Every row comes from one small tree of marks. The marks that hang from a mark follow it in brackets, in alphabetical order. Every link used is in the known rows. Which tree was each row made from?
Known rows
nago(tadin(tezuk)): [  4 -10  15 -15 -12  -1  -3 -14  -3  13 -19  11   6  10  13  33 -16  24
 -12  -2  -2   4   0  12  11   2  -2]
rivuvo(pusu tadin(kivik)): [  4   8  11 -15  -4   6  -9 -10   4  -2  -4   2   7 -10   6  -6 -52  24
 -15  23  -7   2   1  12   5  -1 -11]
kivik(tadin(nago tezuk)): [  4 -12   7 -13  -8   4  -3 -12  -5   0  10  11   5   8   5  -6   2  20
 -13  -2  -3   3  -4  14   9   1  14]
kivik(tadin(nago) tezuk): [  5 -10  -2 -13  -5  -5  -4 -16  -4   0  31  15   3   7   3  -6 -27  21
 -14  10  -6   4   6  16  13   1   7]
tezuk(kivik(tadin) sopomus(rizi(pusu))): [ 12   0 -14 -11   3  -9  -3  -9   0  20 -15  14   9  21  14 -30 -63  24
 -15 -18  -6   2  12  19  21  -6  -9]
zuka(pusu(rizi)): [  6 -10  -3 -18   1  -9   0   3   1   9   1   7   9   7   6   2 -46  26
 -16  -9  -9   3   8  27  16   3 -10]
tezuk(kivik(tadin(nago))): [  3  -5   2 -11  -5  -8  -2 -18   0   5  -2  14   6  13   6 -10 -10  23
 -16  -3  -7  -3   5  30  14  -6   6]
nago(tadin(kivik tezuk)): [  2  -7  13 -13 -17   5   2 -13 -13  11  -3  11   6   2  12  20 -13  23
 -11   4  -4   7  -9  -3   4   4  -6]
tadin(kivik nago tezuk(sopomus)): [  8 -11   2 -11 -21   8   6  -8 -17   7   4  18   7  -5  12 -11 -13  17
 -15   7  -9   6 -14  -4  -1   5  11]
pusu(rizi): [  6  -6   2 -16   0   1  -4  -3  -3  10  -3   6   8   8  11  20 -33  26
 -16  -1  -4   7  10  30  14  -2  -7]
tezuk(sopomus(rizi)): [ 11  -9  -3 -16  -5  -3  -2  -7  -2  18 -16  11  10   8  15   4 -58  21
 -16  -8  -7   6  11  19  15   2  -3]
tadin(kivik nago): [  4  -6   3 -12 -15   3   3  -9 -12   3  14  15   6  -9   6 -11 -16  20
 -16   8  -9   9 -10  12  -2   0   3]
tadin(kivik(tezuk(sopomus(rizi))) nago): [  8  -9 -15 -11 -16   1   5  -7 -22  10  15  17   8  -6  14 -44 -46  16
 -16  15 -10   8  -6  -4   3   5   0]
rivuvo(pusu tadin(kivik(tezuk))): [  3   6   5 -16  -2   3 -11 -14  -2  -5  13   5   5 -13   8  -3 -61  22
 -14  37  -7   3   2  -3   7   0 -13]
sopomus(rizi(pusu) tezuk(kivik)): [  5   2 -20 -15   6 -11 -10 -15 -10  17 -21  11   7   6  14 -12 -51  27
 -17  -3  -9   6   1   6  17  -5 -16]
sopomus(rizi): [  6  -9  -1 -16   0  -3  -5  -8  -3  10 -11   9   8   3   9   4 -42  22
 -16  -4  -4   6   6  15  14  -1  -6]
tadin(tezuk): [  5 -12   9 -17  -4   1  -7 -13  -5   8  -3  12   6   1  10  33 -19  21
 -14   2  -3   3  -1   2  12   0   3]
tezuk(kivik(tadin)): [  5  -4   4 -15   3  -9  -6 -20   2  10   1  12   6  17   7  19 -30  25
 -14  -5  -5  -3  11  23  21  -7  -4]
nago(tadin(kivik tezuk(sopomus))): [  8  -8  10 -13 -22   4   6 -11 -12  18  -8  14   7   8  17  15 -28  23
 -11  -1  -6   5  -6   1   5   6  -2]
sopomus(rizi tezuk(kivik(tadin(nago)))): [  1  -4 -15 -14  -1  -9  -6 -19 -10   8  -7   8   6  13   8 -40 -15  27
 -16  -3 -10  -1   4  21  17  -2  -2]
nago(tadin): [  5  -6  14 -16  -9  -7  -2 -14   2  15 -17  11   6  13  11  34 -36  25
 -13  -5  -5   6   7  27  12   0  -6]
tezuk(kivik(tadin) sopomus): [ 10  -5   3 -15  -2 -11  -2 -20   2  16  -3  15   8  22  11  16 -46  24
 -14 -12  -7  -4  16  26  23  -5  -1]
kivik(tadin(nago) tezuk(sopomus(rizi))): [ 10 -11 -12 -12  -8  -4   0 -10  -9   9  15  15   7  13  10 -37 -46  19
 -14   2  -6   4   9  15  15   4   6]
rivuvo(pusu(rizi)): [  5  -2   4 -16   4   1  -6   0   4   7  -3  -2   7   3  12  10 -49  26
 -16   6  -5   6   7  26  13  -3  -9]
zuka(pusu): [  7 -11   3 -19   0 -15  -1  -7   4   9   2  14   7   4   3  17 -50  24
 -16  -7 -10   2   5  17  15   2  -6]
rivuvo(pusu(rizi) tadin): [  5   6   8 -17   5   6 -12  -3  10  -1 -22  -4   9   3  10  -8 -53  27
 -15  13  -5   1  14  37  13  -2 -12]
kivik(tadin): [  7  -6   8 -16   1  -4  -5 -14   4   8  16  10   5  14   3  25 -35  25
 -13  -7  -4   6  12  25  17  -2  -1]

Which tree is each row?
[ 11 -12   7 -16  -5   1  -3 -12  -1  12   8  13   7  18  10  21 -30  23
 -12  -9  -4   2   8  10  18   2   7] : kivik(tadin(tezuk(sopomus)))
[  9 -13   4 -14 -15   2   1 -10  -8  10 -10  17   7   3  13   1 -14  18
 -15   1  -7   4  -5  11   6   3  16] : tadin(nago tezuk(sopomus))
[ 10  -5 -14 -11  -2  -3  -4  -8 -11  19 -33  15  10   9  20 -22 -48  19
 -16  -9  -5   1  -1  -3  15  -4  -5] : tadin(tezuk(kivik sopomus(rizi(pusu))))
[ 10 -14   0 -14  -3   3  -3  -8  -5  13  -3   9   9  17  12  -8 -36  21
 -13 -12  -2   2   9   7  18   4   2] : kivik(tadin(tezuk(sopomus(rizi))))
[  7   0 -17 -16   5  -5  -9  -7  -8  15  -8   8   6   3  11  -7 -55  28
 -15  -3  -8  13   0   7  12   0 -12] : sopomus(rizi(pusu) tezuk)
[  3   5   4 -14  -3   7  -7  -1  10  -5 -24  -3   8  -1   9 -34 -32  25
 -17  16  -7   0   6  43   5  -2  -3] : rivuvo(pusu(rizi) tadin(nago))
[  6 -12  -8 -11 -12  -2   0 -12 -14  12 -34  16  10   5  19 -37 -15  17
 -17  -1  -7  -5  -5   6  10  -1   8] : tadin(nago tezuk(kivik sopomus(rizi)))
[ 14  -5 -18 -13   0  -7  -4  -5  -9  19   1  17   7   7  15 -16 -81  19
 -15   3  -6  11   7  -1  16   1  -8] : kivik(tezuk(sopomus(rizi(pusu))))
[  8  -9  -7 -12 -18  -1   5 -12 -20   8  26  21   5  -5  10 -13 -42  17
 -15  17 -11   8  -6  -1   3   4   4] : tadin(kivik(tezuk(sopomus)) nago)
[ 13  -7 -10 -12  -1   4  -4  -2  -4  16  -2  11   8  17  13 -26 -51  22
 -13 -16  -2   7   4   3  17   3  -1] : kivik(tadin(tezuk(sopomus(rizi(pusu)))))
[  6  -9   2 -13 -12  -6   1 -15  -9  23 -49  12  11  19  23  -6 -29  22
 -13 -10  -4  -4   5   8  17   0  -6] : nago(tadin(tezuk(kivik sopomus(rizi))))
[  2  -3  -6 -15  -3 -10  -5 -24  -6   6   3  12   4  14   6  -7 -11  29
 -15  -1 -11  -1   3  25  16  -3   3] : sopomus(tezuk(kivik(tadin(nago))))
[  7 -12  -6 -10 -20  10   6  -3 -22   9  -5  14  10  -7  15 -45 -19  15
 -16   3  -7   5 -13  -6  -1   7   7] : tadin(kivik nago tezuk(sopomus(rizi)))
[  1  -7  12 -14 -10  -7  -3 -21  -4  14 -33  13   7  14  16  27 -11  23
 -13  -2  -3  -4   1  10  15  -4  -5] : nago(tadin(tezuk(kivik)))
[  4  -5  10 -15 -11   8  -9 -14  -1  -6 -24  12   7  -2   7  -8  -3  19
 -15  13  -4  -1  -3  18   5   2  10] : rivuvo(tadin(nago tezuk))
[  9 -14  -4 -12 -11   4   1  -5  -7   8  -5  11   9  13  12 -40 -18  19
 -14 -11  -4   2   0  14  10   5  12] : kivik(tadin(nago tezuk(sopomus(rizi))))
[  9 -10   5 -14 -14   7   2 -10 -15  12   7  16   8  -2  14  17 -32  20
 -13   3  -7   6  -7  -8   6   4   1] : tadin(kivik tezuk(sopomus))
[ 10 -13   4 -12 -13   3   1 -11  -4   7   7  15   6  13   9  -6 -13  20
 -13  -5  -5   2   1  16  10   4  17] : kivik(tadin(nago tezuk(sopomus)))
[ 10 -11 -10 -16  -3  -6  -4 -11 -10  16   2  15   8   8  15   2 -66  18
 -15   6  -6   6  11   2  18   3  -4] : kivik(tezuk(sopomus(rizi)))
[  4   5  10 -15  -5   2 -10 -10  11  -5 -20   4   6  -7   5 -18 -36  22
 -16  18  -7  -1   2  31   4  -1   3] : rivuvo(pusu tadin(nago))
[  3  -4   4 -13 -14  -3   1 -16 -13  11  17  15   4   2  11  20 -43  23
 -12  17  -6   9  -1  -2   8   2 -13] : nago(tadin(kivik(tezuk)))
[  2  -4 -11 -18   4 -11  -9 -20 -12  14 -20   9   7   7  14   1 -36  28
 -16   1  -9   1   5   9  19  -4 -12] : sopomus(rizi tezuk(kivik))
[  9  -6  -1 -12 -10  -9   1 -18   0  12  -5  18   7  19  10 -13 -29  22
 -15  -8 -10  -4   8  32  16  -4   8] : tezuk(kivik(tadin(nago)) sopomus)
[  3  -2  -3 -18   5 -13  -9 -26  -4  11   7  10   4  18   7  23 -30  31
 -13  -3  -9   0  10  18  22  -4  -7] : sopomus(tezuk(kivik(tadin)))
[  6  -8  10 -14 -14  -8   0 -20  -5  21 -38  16   8  18  21  24 -26  23
 -13  -6  -6  -5   4  12  16  -1  -2] : nago(tadin(tezuk(kivik sopomus)))
[  0   5   6 -14   5   5 -13 -10   3  -2 -38  -2  10   4  15 -11 -27  24
 -16  17  -2  -9   7  18  16  -6 -10] : rivuvo(pusu(rizi) tadin(tezuk(kivik)))
[  1 -10   3 -12 -11  -3  -3 -18 -11   4 -20  16   7   0  12  -3   7  19
 -17   7  -5  -4  -9   7   8  -5   9] : tadin(nago tezuk(kivik))
[  7 -11   1 -13 -14  -5   1 -17 -12  11 -23  20   8   5  17  -5  -9  18
 -16   1  -8  -5  -4   9  10  -2  12] : tadin(nago tezuk(kivik sopomus))
[ 12  -1 -15 -12   0  -9  -2  -8  -4  22 -30  16  10  11  18 -20 -66  21
 -17 -10  -8   4   5  14  16  -6 -11] : tezuk(kivik sopomus(rizi(pusu)))
[  8  -7  -7 -13 -15  -3   5 -11 -17  22   1  14   8   6  17 -13 -61  21
 -12   7  -8   8   4  -2  10   6 -14] : nago(tadin(kivik(tezuk(sopomus(rizi)))))
[  4   3   5 -13 -15   8  -3 -12  -4  -5  -6  13   7  -9   4 -22 -19  21
 -16  18  -8   4  -4  21  -3   1   0] : rivuvo(tadin(kivik nago))
